Each row was made from one small tree. Brackets hold a mark, then the marks that hang from it, in the order of their numbers. Every link used is in the known rows. Write each row's tree.
Known rows:
(Q_488 (Q_749 Q_48)): [ 0.021 -0.251 -1.694  0.292  0.205  0.943  1.239 -0.319 -4.400  0.539
  2.365 -0.136  0.846 -1.018  1.414  0.377 -0.886 -0.301 -0.269]
(Q_488 (Q_749 (Q_48 Q_46)) Q_752): [ 0.878 -0.675 -4.641 -1.117  1.605  1.867  1.074 -0.813 -4.294  0.332
  3.581 -0.500  3.073 -0.053  1.100  1.693 -1.229 -1.875 -0.485]
(Q_752 (Q_488 (Q_749 (Q_48 (Q_46 Q_186))))): [ 1.077  1.711 -4.619  1.427 -1.642 -1.664 -0.110  0.473 -3.534 -1.104
  3.711  1.221  1.393 -0.258  1.533  0.835 -0.258 -0.431  0.694]
(Q_48 Q_749): [ 0.073  0.252 -2.294  0.231 -0.235  0.926 -0.373 -0.380 -1.435 -0.592
 -1.311  0.427 -0.993 -0.435 -1.870 -1.164  0.337 -0.560  0.707]
(Q_749 (Q_48 Q_46)): [ 0.131 -0.080 -3.957  0.243  0.701  1.626  0.742  0.797 -2.797 -0.197
 -0.537 -1.260 -1.551 -0.583  0.407  0.973 -0.929 -0.454  1.590]
(Q_752 (Q_488 (Q_749 (Q_48 Q_46)))): [ 0.864  1.501 -4.076  0.739 -1.859  0.938  0.320  0.479 -4.314 -0.849
  3.196  0.858  1.501 -0.671  1.359  1.126 -0.724 -1.308  0.128]
(Q_749 (Q_48 (Q_46 Q_186) (Q_752 Q_488))): [ 1.868  2.088 -3.519  1.254 -0.966 -1.689 -1.373  1.099 -2.220 -1.830
 -0.752  0.505 -2.575  0.755  1.236 -0.454 -0.130  0.257  3.140]
(Q_186 (Q_46 Q_48) (Q_752 Q_488)): [ 1.587  1.775  0.224  1.572 -1.920  0.706 -1.783  0.118 -0.900 -0.313
  5.095  4.541 -1.239  0.351  0.502 -0.207  1.497 -0.999  2.883]
(Q_46 (Q_48 Q_749) Q_186): [ 0.739  0.677 -2.603  1.274  0.266 -0.159 -1.867 -0.093 -0.530  0.351
 -0.005  3.084 -1.785 -0.231 -1.194 -1.680  1.309  1.213  1.398]
(Q_752 (Q_488 (Q_749 Q_48))): [ 0.497  1.643 -2.002  0.699 -2.542  0.024  0.671  0.311 -4.005 -0.449
  3.733  1.242  1.414 -0.861  1.398  0.132 -0.592 -0.596 -0.752]
(Q_46 (Q_48 (Q_752 (Q_488 Q_749)))): [ 1.916  1.728  0.582  0.606 -1.335  2.768 -1.889  0.278 -2.664  0.162
  0.944  3.504  0.352 -0.463  1.543 -0.788  0.710 -0.710  0.022]
(Q_186 Q_46 Q_749 Q_752): [ 0.959  0.485  1.556  1.349  0.132 -1.075 -0.376 -1.333 -0.098 -0.784
  5.160  4.697 -3.984  0.657  1.156 -0.406  1.290 -1.395  4.533]
(Q_48 (Q_46 Q_186) Q_749 (Q_752 Q_488)): [ 2.485  2.625 -4.639  1.455 -1.023 -1.590 -2.915  0.533 -1.264 -3.048
 -2.403  1.812 -2.065  1.069 -0.914 -1.398  1.324 -0.793  3.524]
(Q_186 (Q_752 (Q_488 Q_749))): [ 1.261  2.019 -1.268  1.330 -2.057 -1.056 -0.494 -0.912 -2.028 -0.950
  5.171  1.505 -0.212  0.231  0.694 -0.268  0.068 -1.802  0.398]
(Q_749 (Q_48 Q_46 Q_752)): [ 1.118  0.192 -2.567  0.095  1.064  1.928 -0.280  0.607 -3.257 -0.835
 -2.797 -1.200 -2.952  0.003  0.920  0.136 -0.728 -0.604  2.562]
(Q_186 Q_46 (Q_749 Q_48) (Q_752 Q_488)): [ 0.902  1.934 -0.185  2.026 -2.378 -1.453 -0.160 -0.537 -2.147 -1.455
  6.914  5.239 -4.875  0.313  1.685 -0.837  0.656 -1.374  4.635]
(Q_488 (Q_749 (Q_48 (Q_46 Q_186))) Q_752): [ 1.177 -0.308 -4.971 -0.307  1.815 -0.806  0.472 -0.783 -3.188  0.200
  4.116  0.195  3.028  0.518  1.209  1.513 -0.637 -0.927  0.436]
(Q_488 (Q_749 Q_48) Q_752): [ 0.486 -0.694 -2.162 -0.966  0.891  0.965  1.279 -0.998 -3.869  0.711
  4.347 -0.050  3.037 -0.129  1.091  0.889 -1.084 -1.031 -1.351]
(Q_186 Q_752): [ 0.626  0.481 -0.369  0.738  0.097 -0.643 -0.308 -0.763 -0.276 -0.172
  2.097 -0.169 -2.894  0.432 -0.156 -0.562  0.032 -0.723  1.314]
(Q_48 Q_46 Q_749 (Q_752 Q_488)): [ 2.174  2.169 -4.165  0.619 -1.212  1.669 -2.236  0.526 -2.419 -2.505
 -3.262  1.036 -1.924  0.335 -1.219 -0.999  0.697 -1.916  2.725]
(Q_46 (Q_48 Q_749 Q_752) Q_186): [ 1.478  0.895 -1.267  1.285  0.446  0.237 -2.809  0.004 -1.138 -0.052
 -2.224  3.113 -2.809  0.191 -0.664 -2.468  1.420  0.949  2.579]
(Q_186 Q_46): [ 0.181 -0.191  1.104  0.225  0.333 -0.270 -0.096  0.228 -0.263 -0.121
  1.230  1.907  1.538  0.173  0.449  0.812  0.947 -0.151  1.937]
(Q_46 (Q_48 (Q_752 Q_488)) Q_186): [ 1.975  2.158  0.329  1.574 -1.499 -1.246 -2.922  0.657  0.286 -0.488
  0.308  3.713 -1.561  0.676  1.207 -1.717  1.353  1.288  1.609]

Which tree is each row?
[ 1.076  0.435  1.498  1.559  0.181  1.417 -1.207 -0.963 -0.503  0.381
  5.345  6.392 -4.411  0.032  1.322 -0.588  1.556 -0.967  4.325] : (Q_186 (Q_46 Q_48) Q_749 Q_752)
[ 2.339  1.912 -2.433  0.492 -0.718  1.320 -1.601  0.356 -2.933 -1.647
 -0.319  1.359  1.113  0.363  1.539  0.622  0.280 -1.944  1.242] : (Q_48 Q_46 (Q_752 (Q_488 Q_749)))
[ 1.747  2.208 -6.225  2.068 -0.970 -2.345 -2.005 -0.287 -1.098 -2.312
  1.473  1.441 -2.994  0.923 -1.809 -0.840  0.953 -1.181  3.560] : (Q_48 (Q_46 (Q_186 (Q_752 Q_488))) Q_749)
[ 1.369  1.648 -2.110  0.888 -1.141  0.971 -0.644  0.249 -2.485 -1.669
  0.484  2.781 -4.737 -0.059  1.905 -0.655 -0.257 -1.338  3.085] : (Q_186 (Q_749 (Q_48 Q_46 (Q_752 Q_488))))
[ 1.890  1.816  0.782  0.542 -1.567  2.375 -2.262  0.823 -1.110 -0.157
 -0.577  3.014 -1.352 -0.067  0.904 -1.138  0.788 -0.052  0.648] : (Q_46 (Q_48 (Q_752 Q_488)))
[ 1.646  0.730  0.792  1.062  0.717 -0.471 -2.503  0.330  0.187  0.331
 -1.075  2.864 -2.116  0.523  0.959 -1.503  1.287  1.571  1.968] : (Q_46 (Q_48 Q_752) Q_186)
[ 1.444  2.001 -4.323  1.517 -1.422  0.173  0.052 -0.345 -4.143 -1.182
  4.762  0.533 -1.496 -0.157  1.031  0.508 -0.536 -2.105  1.572] : (Q_186 (Q_752 (Q_488 (Q_749 (Q_48 Q_46)))))
[ 2.279  2.012  0.106  1.554 -1.305 -0.816 -2.557  0.235 -1.459 -0.251
  1.798  4.295  0.162  0.322  1.915 -1.234  1.303  0.612  0.926] : (Q_46 (Q_48 (Q_752 (Q_488 Q_749))) Q_186)
[ 1.129  1.653 -0.494  0.550 -1.733  0.108 -0.381  0.899 -2.819 -1.152
 -0.575  0.204 -2.554 -0.025  1.177 -1.231 -0.506 -0.159  1.314] : (Q_749 (Q_48 (Q_752 Q_488)))
[ 2.179  1.930 -1.978  0.491 -0.820  0.805 -1.919  0.695 -1.084 -1.964
 -2.001  0.703 -0.839  0.699  0.653  0.045  0.379 -1.401  1.920] : (Q_48 Q_46 (Q_752 Q_488))
[ 0.698  2.073 -1.368  1.830 -2.670 -1.272  0.131 -0.665 -1.836 -1.225
  5.809  3.122 -6.288  0.024  1.204 -1.613 -0.322 -1.133  2.598] : (Q_186 (Q_749 Q_48) (Q_752 Q_488))
[ 1.590  1.671 -3.136  0.484 -1.027  1.198 -0.756  1.092 -3.242 -1.442
 -1.433 -0.276 -2.400  0.052  1.014 -0.098 -0.492 -0.875  2.319] : (Q_749 (Q_48 Q_46 (Q_752 Q_488)))
[ 1.156  2.031 -3.783  1.628 -1.794 -0.098 -0.279 -0.415 -2.189 -1.582
  4.976  2.822 -6.199 -0.057  1.147 -0.604 -0.354 -1.907  3.474] : (Q_186 (Q_749 (Q_48 Q_46)) (Q_752 Q_488))
[ 0.817  0.946 -0.185  2.066 -0.119 -4.402 -1.036 -1.544  1.764 -0.837
  4.448  3.325 -5.106  1.052  0.963 -1.672  0.876  0.313  3.213] : (Q_46 (Q_186 Q_749 Q_752))
[ 1.446  0.142  2.250  0.394  0.765  2.564 -1.659  0.405 -1.199  0.491
 -0.392  3.715 -0.251  0.074  0.971  0.015  1.523 -0.080  2.870] : (Q_186 (Q_46 (Q_48 Q_752)))
[ 1.806  2.002 -1.043  0.723 -1.651  3.172 -2.554  0.402 -2.305 -0.635
 -1.770  3.357 -2.351 -0.223 -0.795 -2.096  1.004 -0.518  1.188] : (Q_46 (Q_48 Q_749 (Q_752 Q_488)))
[ 1.781  1.990  0.633  0.435 -1.726  0.015 -1.347  0.036 -2.460 -1.261
  0.699  1.767  1.068  0.253  1.636 -0.747  0.301 -1.105  0.178] : (Q_48 (Q_752 (Q_488 Q_749)))
[ 1.426  1.734 -0.012  1.442 -1.795 -1.238 -0.670 -0.636 -2.363 -1.123
  6.522  3.450  1.240  0.431  1.203  0.570  1.118 -1.901  2.407] : (Q_186 Q_46 (Q_752 (Q_488 Q_749)))
[ 1.584  0.694 -3.608  0.119  1.369  2.567 -1.787  0.000 -2.519 -1.609
 -4.647  0.184 -2.417  0.289 -1.249 -0.800  0.642 -1.552  2.981] : (Q_48 Q_46 Q_749 Q_752)
[ 1.974  1.462  1.615  0.671 -1.025  2.449 -1.837  0.309 -3.043  0.042
  2.283  5.092  2.005 -0.229  1.985  0.011  1.533 -0.841  1.935] : (Q_186 (Q_46 (Q_48 (Q_752 (Q_488 Q_749)))))
[ 1.383  0.566 -0.754  0.263  0.394  3.786 -1.968 -0.032 -2.395  0.221
 -3.105  2.306 -2.788 -0.519 -0.837 -1.989  0.953 -0.342  1.533] : (Q_46 (Q_48 Q_749 Q_752))
[ 1.155  0.157 -2.916  0.381  1.323  2.274  0.240  0.094 -5.166 -0.475
 -0.459 -0.339 -0.275 -0.635  1.991  0.834 -0.661 -1.262  1.552] : (Q_488 (Q_749 (Q_48 Q_46 Q_752)))
[ 0.913  0.320 -4.801  1.521  1.160 -1.156  0.250 -0.703 -4.047 -0.410
  3.761 -0.005 -1.094 -0.156  1.410  0.764 -0.482 -0.672  2.287] : (Q_488 (Q_749 (Q_48 (Q_46 (Q_186 Q_752)))))
[ 0.709  0.152 -0.412  0.224  0.418  1.149  0.457 -0.196 -4.897 -0.053
  0.160  0.061 -0.300 -0.596  2.015 -0.289 -0.522 -0.527  0.603] : (Q_488 (Q_749 (Q_48 Q_752)))
[ 0.604 -0.090 -0.633  0.469  0.265  2.984 -1.099  0.195 -1.905  0.448
  0.568  3.848  0.218 -0.664 -0.787 -0.213  1.657 -0.384  2.490] : (Q_186 (Q_46 (Q_48 Q_749)))
[ 1.206  1.726 -1.139  1.582 -1.865 -0.880  0.062 -0.305 -4.137 -1.042
  6.604  2.754 -0.131  0.070  1.616  0.319  0.382 -1.678  2.881] : (Q_186 Q_46 (Q_752 (Q_488 (Q_749 Q_48))))
[ 2.261  2.470 -1.852  1.542 -1.079 -2.508 -2.597  0.184  0.520 -2.474
  0.313  3.847 -3.033  1.319  1.577 -0.847  1.139 -0.515  3.841] : (Q_48 (Q_46 (Q_186 Q_749)) (Q_752 Q_488))
[ 0.233  0.509 -0.804  1.410 -0.426 -0.381  0.484 -1.177 -1.743 -0.419
  4.256  2.082 -6.907 -0.217  0.963 -1.367 -0.395 -0.767  2.913] : (Q_186 (Q_749 Q_48) Q_752)
[ 1.776  1.561  1.904  0.704 -1.101  1.834 -2.062  0.843 -1.295 -0.226
  0.751  4.415  0.214  0.103  1.211 -0.329  1.771 -0.138  2.624] : (Q_186 (Q_46 (Q_48 (Q_752 Q_488))))
